Each row was made from one path, in order. Every step used is in the known rows, and no mark comes twice. Write each row's path.
Known rows:
dakov kufem: -140,-91,89,81,-71,118,-104,-167,132,70,93,-170,188,-61,74,-34,148,170,38,130,35,-72,-186,-132,-90,169,-112,-90,-101,-152,85,-138,19,-30,137
zonog birav telaram viput: -35,58,-55,-166,-149,-58,-85,409,-206,21,-55,-162,-46,154,71,-77,130,190,-276,179,-231,-53,-357,139,-281,-90,224,215,-116,472,-205,75,-71,118,-211
lavo kufem toma domib: 26,83,-6,100,-196,19,124,24,70,172,0,-45,-182,151,-54,-186,-325,215,-2,233,313,108,7,-203,-342,234,-236,-288,20,96,25,-448,107,-10,55
domib toma kufem: -204,-29,230,184,-193,27,111,-203,-66,215,42,-115,230,86,324,243,164,296,109,166,-167,119,-222,-253,36,-226,-10,-199,-140,-21,-175,64,115,-203,197
kufem bolan domib telaram birav zonog: -243,133,129,160,-276,-207,15,480,14,50,121,-355,-131,-108,314,-281,-16,342,43,423,-57,10,-198,56,-527,-181,415,273,-354,-221,-479,-102,119,24,32
bolan domib telaram: -254,281,115,4,-199,228,125,215,11,183,-158,-183,-199,-275,224,-141,117,249,-34,243,54,59,-101,71,-145,25,194,275,-76,-257,-186,-94,154,20,81
toma domib telaram: -120,236,127,-33,-219,133,225,261,108,-149,-134,-289,-183,-182,334,88,85,228,-135,202,135,118,-185,-17,-249,55,40,0,100,-133,-16,-251,-80,-101,-18
lavo kufem dakov: -5,7,-157,95,8,65,-122,198,-153,241,223,164,126,62,-141,-153,-341,141,256,-81,153,-202,36,45,-13,-28,42,-193,-17,9,33,-235,118,155,191
viput dakov kufem toma: -334,-94,174,296,-191,96,22,-250,51,205,305,-46,97,192,119,-99,-150,-2,36,299,199,-86,-286,24,-2,-136,-321,-421,-117,24,197,-213,45,-39,331
domib bolan: 13,-62,128,118,107,83,63,176,103,205,-71,-167,-115,12,119,134,-144,-24,28,134,7,30,-46,93,-196,-180,142,138,24,-25,-153,-74,-139,124,171
viput telaram birav zonog rero: -60,-314,345,-19,-326,-273,132,266,-122,-399,-104,-210,-159,4,455,316,-154,300,99,-61,-83,15,36,-251,-392,-169,131,-14,11,345,-327,166,107,-167,-70
bolan kufem toma domib telaram viput: -186,319,128,68,-514,104,592,247,-111,-137,-3,-339,-50,22,364,-225,214,444,122,503,246,403,-370,-7,-288,-188,12,-108,-239,-98,-154,-362,-135,-282,-174
toma domib: -2,89,-14,-63,-55,79,141,80,93,-117,-172,-171,-91,-171,144,176,9,90,-121,112,130,120,-22,-124,-179,240,-32,-115,15,-14,96,-132,-131,41,-143
kufem toma domib: -93,232,129,107,-217,-117,238,-65,97,5,-26,-102,-108,-12,90,-10,-129,87,-52,191,206,204,37,-138,-242,138,-95,-285,-92,-45,94,-217,-7,-62,-20
kufem toma domib telaram viput: -49,399,188,89,-414,112,447,175,71,-123,-49,-277,-202,63,357,-185,76,245,-19,330,206,298,-331,53,-448,-91,152,-117,-99,-10,-63,-421,-94,-96,-29
birav telaram: -79,83,-8,29,-87,-38,-117,155,-162,63,-110,-80,-151,-137,-94,-80,-121,112,-97,144,-92,-36,-70,73,-11,-69,-67,73,135,139,-33,28,-61,3,-78
bolan kufem toma domib: -215,107,56,105,-301,-110,368,-3,-126,-27,41,-158,15,-27,125,-71,9,239,82,354,268,328,7,-224,-58,42,-239,-302,-235,-136,-15,-124,-59,-237,-131
telaram viput dakov kufem bolan domib: -118,-31,-94,235,-219,436,104,19,127,186,162,-155,208,77,192,-294,200,37,90,511,224,46,-545,191,-330,15,123,-126,-376,-6,-47,-149,6,408,169
lavo kufem toma domib telaram birav: -226,189,174,70,-457,-121,236,385,159,22,124,-292,-428,232,245,-311,-253,532,13,349,144,-97,-359,-244,-581,90,-46,-211,32,-72,-252,-608,162,-251,2
toma domib telaram birav zonog rero: -76,-95,305,-192,-362,-265,300,621,-3,-448,-212,-467,-318,-102,699,261,53,586,-158,102,-97,27,-78,-236,-588,45,93,-39,8,4,-242,-168,-82,-98,-102
kufem bolan domib telaram birav: -277,255,55,135,-326,-134,180,347,109,78,198,-247,-190,71,208,-410,154,218,106,379,-125,-74,-402,9,-509,-64,360,167,-215,-386,-504,-81,229,-11,25
telaram birav: -110,-45,-3,-45,-160,-198,58,179,98,-128,115,-116,-147,148,129,-29,-21,163,42,14,-167,-170,-154,-135,-194,38,93,-23,-97,-3,-176,-101,-18,-136,-164
kufem dakov: -100,141,-46,110,-32,-81,3,72,-142,78,194,128,203,-76,0,13,-138,3,196,-129,35,-125,86,114,72,-118,165,-180,-82,-95,86,-24,-12,99,131
birav telaram domib toma kufem: -127,137,134,17,-206,-85,-182,-151,-111,276,-242,-221,82,76,161,44,-105,390,-6,279,-94,41,-279,-195,-121,-333,-122,-66,-40,210,-65,130,-72,-93,-124
kufem toma: -106,127,129,157,-119,-185,126,-169,-12,132,151,54,-41,127,-69,-164,-129,-38,58,117,62,74,36,-21,-59,-133,-50,-139,-90,-16,-30,-92,107,-112,118
birav telaram viput: 68,147,-77,-4,-170,98,22,223,-161,-52,-150,-128,-142,-42,13,-166,-13,186,-96,175,-83,69,-269,145,-186,-84,120,120,36,310,-51,-106,-188,89,-219
telaram domib toma: 34,181,-12,-30,-37,76,-114,-209,190,78,-221,-217,109,127,125,25,-129,127,1,41,8,-60,-126,-119,-174,-267,34,64,-93,-32,-47,213,-56,2,-70
domib telaram birav: -242,100,147,-15,-264,-133,149,338,97,-144,119,-246,-235,107,304,-108,68,295,35,98,-169,-205,-347,-42,-244,-129,152,91,1,-154,-273,-168,41,-258,-62
telaram viput: 139,64,-58,-55,-77,134,129,86,-2,-119,-38,-64,39,92,106,-113,124,68,57,14,2,112,-173,85,-159,-37,190,52,-91,162,-27,-117,-107,85,-166
telaram domib bolan kufem: 38,-51,-34,-83,135,74,35,147,1,188,-189,-262,-14,106,65,-52,-127,118,164,277,245,135,-110,13,-157,-301,-69,193,-136,-7,-124,62,-282,81,-202
zonog birav telaram viput dakov kufem: -260,-171,-4,-62,-212,216,-161,305,-136,112,97,-259,86,185,268,23,129,223,-306,347,-88,-254,-699,191,-221,-99,-5,-50,-123,543,5,-87,-116,205,-10
lavo kufem: 98,-124,-104,-21,16,136,-123,126,-17,163,40,59,-59,137,-159,-167,-175,175,41,72,114,-96,-10,-69,-68,78,-138,10,117,126,-55,-202,124,80,70
viput telaram birav: -223,-70,194,69,-302,-64,135,98,61,-182,43,-155,-143,45,218,95,-146,81,132,51,-44,-109,-251,-166,-244,-120,173,-21,60,175,-278,30,130,-247,-170
dakov kufem bolan: -66,-108,41,254,-22,-55,-75,-203,132,61,329,-80,341,130,-76,-270,191,-8,129,235,36,-13,-317,-33,-277,31,-31,-162,-116,-267,-47,-80,107,58,274
birav telaram domib bolan kufem: -61,34,-48,-31,70,-9,-83,321,-164,196,-298,-327,-169,-9,-11,-113,-254,205,39,395,146,77,-183,98,-184,-380,-141,273,-4,146,-165,83,-369,84,-267

Write each row's path:
-210,55,293,314,-137,81,207,-64,338,258,-12,-421,-58,-65,293,58,-127,205,-8,419,225,161,-187,-170,-532,144,-54,-276,-140,-201,18,-471,-142,29,318 => dakov kufem toma domib bolan
-199,291,54,167,-165,83,151,174,16,193,86,-126,-33,-61,83,-357,175,43,55,382,52,126,-213,161,-309,-110,259,194,-97,-379,-336,-18,237,118,260 => kufem bolan domib telaram
-48,151,-88,156,-47,8,74,4,28,219,68,-18,59,-33,-94,-300,92,-93,74,296,45,142,-40,65,-267,75,180,77,-229,-213,-233,106,200,249,136 => kufem bolan domib
-203,62,77,154,-48,91,125,129,-189,196,-54,-165,181,-78,181,80,-426,29,456,188,401,120,-89,76,-97,-599,175,21,-83,75,-158,142,-154,49,-79 => viput telaram domib bolan kufem dakov
-348,111,192,-39,-313,-64,5,539,-4,54,-112,-432,-297,-282,464,-54,-104,548,-53,283,-37,-33,-92,-49,-355,-73,353,346,-301,-86,-331,-199,25,-79,-112 => bolan domib telaram birav zonog
-118,-83,45,69,-19,169,320,353,1,44,-207,-376,-57,-156,305,230,-2,202,31,423,195,272,-89,-109,-183,-18,-38,-29,-107,-102,-157,-151,-304,3,-98 => toma domib bolan kufem
-141,-8,177,374,-177,-158,90,-272,-46,192,272,-10,404,271,158,-3,222,110,204,329,-167,180,-352,-160,-136,-345,59,-250,-216,-159,-303,173,156,-113,330 => domib toma kufem bolan
-94,230,115,131,-359,123,333,159,-151,210,108,-139,102,83,296,-380,441,255,169,527,36,384,-488,85,-378,-131,289,64,-331,-93,-340,-209,170,126,120 => toma kufem bolan domib telaram viput
13,32,97,94,47,141,176,270,220,71,-248,-316,-195,-138,284,318,-127,63,-108,238,165,153,-40,-34,-372,77,107,-20,40,-23,-53,-222,-262,164,41 => toma domib bolan
84,36,-179,124,-14,145,-95,125,22,406,104,67,12,103,-250,-451,-113,89,123,333,186,18,-83,-27,-344,158,40,73,-111,-144,-257,-125,318,327,185 => lavo kufem bolan domib
-214,46,130,33,-337,560,269,262,175,-207,-41,-446,-18,-58,614,105,195,339,-137,425,292,29,-700,92,-328,5,-44,-225,-19,95,168,-461,-254,77,39 => toma domib telaram viput dakov kufem
-175,135,-54,105,-294,17,65,446,118,255,219,-192,-249,220,68,-562,-42,366,166,444,-6,-156,-432,-53,-587,26,206,164,-113,-272,-540,-310,361,71,122 => lavo kufem bolan domib telaram birav
-104,-187,8,80,-147,420,43,-2,90,-53,94,-150,130,140,275,-9,104,106,2,231,161,-68,-516,139,-85,-50,-73,-230,-125,229,184,-236,-172,171,61 => telaram viput dakov kufem
-163,185,74,78,-158,-109,-38,-259,-115,301,61,-28,393,122,231,122,-146,258,292,1,48,-3,-134,-147,-31,-379,108,-289,-286,-44,6,95,-9,5,81 => telaram domib toma kufem dakov
-207,317,256,164,-498,232,377,16,218,-74,52,-451,-8,-5,422,-224,207,422,-2,431,238,202,-509,-94,-542,79,60,-208,-183,-146,-1,-607,-85,-131,106 => dakov kufem toma domib telaram viput
-302,-60,-24,281,-96,288,-15,-75,116,271,214,-94,191,2,84,-196,78,-21,61,465,221,-56,-355,104,-197,60,-74,-175,-272,-180,-9,-34,139,321,315 => viput dakov kufem bolan domib
-190,29,66,123,-128,-155,66,-35,-334,203,274,151,325,-15,152,69,4,107,272,-9,29,69,-3,-52,153,-99,45,-344,-189,-1,71,-94,66,4,153 => toma kufem dakov
-145,-52,-33,-220,95,-167,-168,427,-214,311,-202,-363,-69,163,27,-51,-139,201,-131,363,4,-30,-265,52,-285,-344,-22,365,-128,312,-304,230,-219,103,-263 => zonog birav telaram domib bolan kufem
80,137,17,-14,144,0,-200,232,73,238,-327,-280,-309,-19,-43,-68,-419,58,-97,226,82,-47,-127,137,-344,-281,10,249,141,234,-62,-10,-286,251,-138 => birav telaram domib bolan
-322,128,67,374,-208,257,17,-267,259,366,101,-329,378,-75,164,-184,241,245,92,486,-40,2,-353,-164,-414,-3,212,-41,-372,-531,-321,56,211,95,417 => dakov kufem bolan domib toma
42,15,119,230,-62,116,180,223,194,360,-76,-218,-306,136,71,-69,-460,204,21,365,335,145,-32,-126,-514,60,-92,-190,24,80,-127,-519,-54,140,230 => lavo kufem toma domib bolan
-85,-188,55,-40,-137,-286,-116,306,-8,-141,57,-228,-91,-30,252,84,-219,315,-16,48,-111,-115,22,-110,-206,-82,150,54,-246,172,-135,-93,-107,-122,-201 => telaram birav zonog
-186,32,94,195,-367,315,291,-90,178,-35,92,-272,20,116,393,-32,-17,176,-51,397,353,124,-456,-22,-340,122,-153,-505,-240,191,251,-468,-206,104,33 => telaram viput dakov kufem toma domib
-40,-5,-93,15,-177,259,0,328,-202,-62,-69,-76,-205,43,122,-16,-138,51,-133,242,2,-45,-388,302,-23,-271,-13,-61,99,498,95,-46,-243,212,-173 => birav telaram viput dakov
-161,-24,74,260,-265,321,126,129,103,-71,339,-190,217,274,319,-302,267,63,94,458,141,-38,-839,295,-339,-384,43,-158,-41,-36,-60,-252,-42,142,297 => domib telaram viput dakov kufem bolan
-323,-6,151,232,-257,161,164,-164,177,68,132,-213,6,3,270,62,-139,95,-88,367,349,31,-278,-104,-190,141,-339,-544,-126,24,280,-343,-68,20,185 => viput dakov kufem toma domib
-164,-101,-12,112,-246,373,-35,185,-53,4,28,-211,0,5,204,-73,-15,210,-110,369,63,-113,-586,191,-113,-114,-133,-148,-7,380,156,-222,-233,194,-36 => birav telaram viput dakov kufem
21,28,19,144,-118,-51,-25,-41,-33,294,178,116,-109,280,-204,-369,-327,154,124,156,164,-37,25,-88,-147,-22,-195,-158,8,80,-75,-277,227,-58,186 => lavo kufem toma
-57,-77,132,41,-23,161,100,65,-51,108,-246,-310,-8,17,167,95,-283,20,265,312,371,214,-163,-29,-209,-453,7,209,7,178,-202,165,-156,-16,-187 => viput telaram domib bolan kufem
23,276,47,-87,-279,284,344,330,117,-261,-221,-342,-147,-77,400,-2,200,300,-117,233,122,222,-350,42,-406,29,226,33,2,33,-45,-366,-198,14,-154 => toma domib telaram viput
64,-297,177,-152,-156,-389,78,363,-90,-337,-38,-167,-144,83,375,176,-23,354,-26,-94,-215,-72,123,-225,-344,-17,62,-40,-114,157,-203,88,-14,-23,-105 => telaram birav zonog rero
-368,251,126,-63,-348,23,176,386,82,88,-41,-342,-320,-127,359,-194,75,394,14,244,-106,-127,-244,-69,-334,63,281,251,-155,-253,-358,-180,137,-104,-102 => bolan domib telaram birav
-407,2,40,425,-217,404,17,-185,195,367,197,-252,320,16,302,-47,70,99,54,565,68,-72,-497,6,-253,-168,57,-212,-324,-324,-175,82,147,222,487 => viput dakov kufem bolan domib toma
-164,178,-109,95,24,-59,-42,362,-295,305,-104,-221,48,-110,-2,-124,-410,221,254,278,181,-22,-94,202,-106,-481,50,85,-123,39,-108,59,-330,174,-164 => birav telaram domib bolan kufem dakov
-169,56,300,113,-287,84,10,-407,-22,167,-201,-200,218,109,321,255,-98,224,186,177,132,180,-286,-295,-139,-396,-8,-82,-44,252,-148,249,105,-213,-42 => viput telaram domib toma kufem
-203,-27,179,289,-90,-84,312,49,-113,293,122,-149,-38,145,108,-105,-141,98,225,382,121,241,-46,15,-81,-375,-80,-48,-210,-135,-278,-61,-80,-149,153 => domib bolan kufem toma
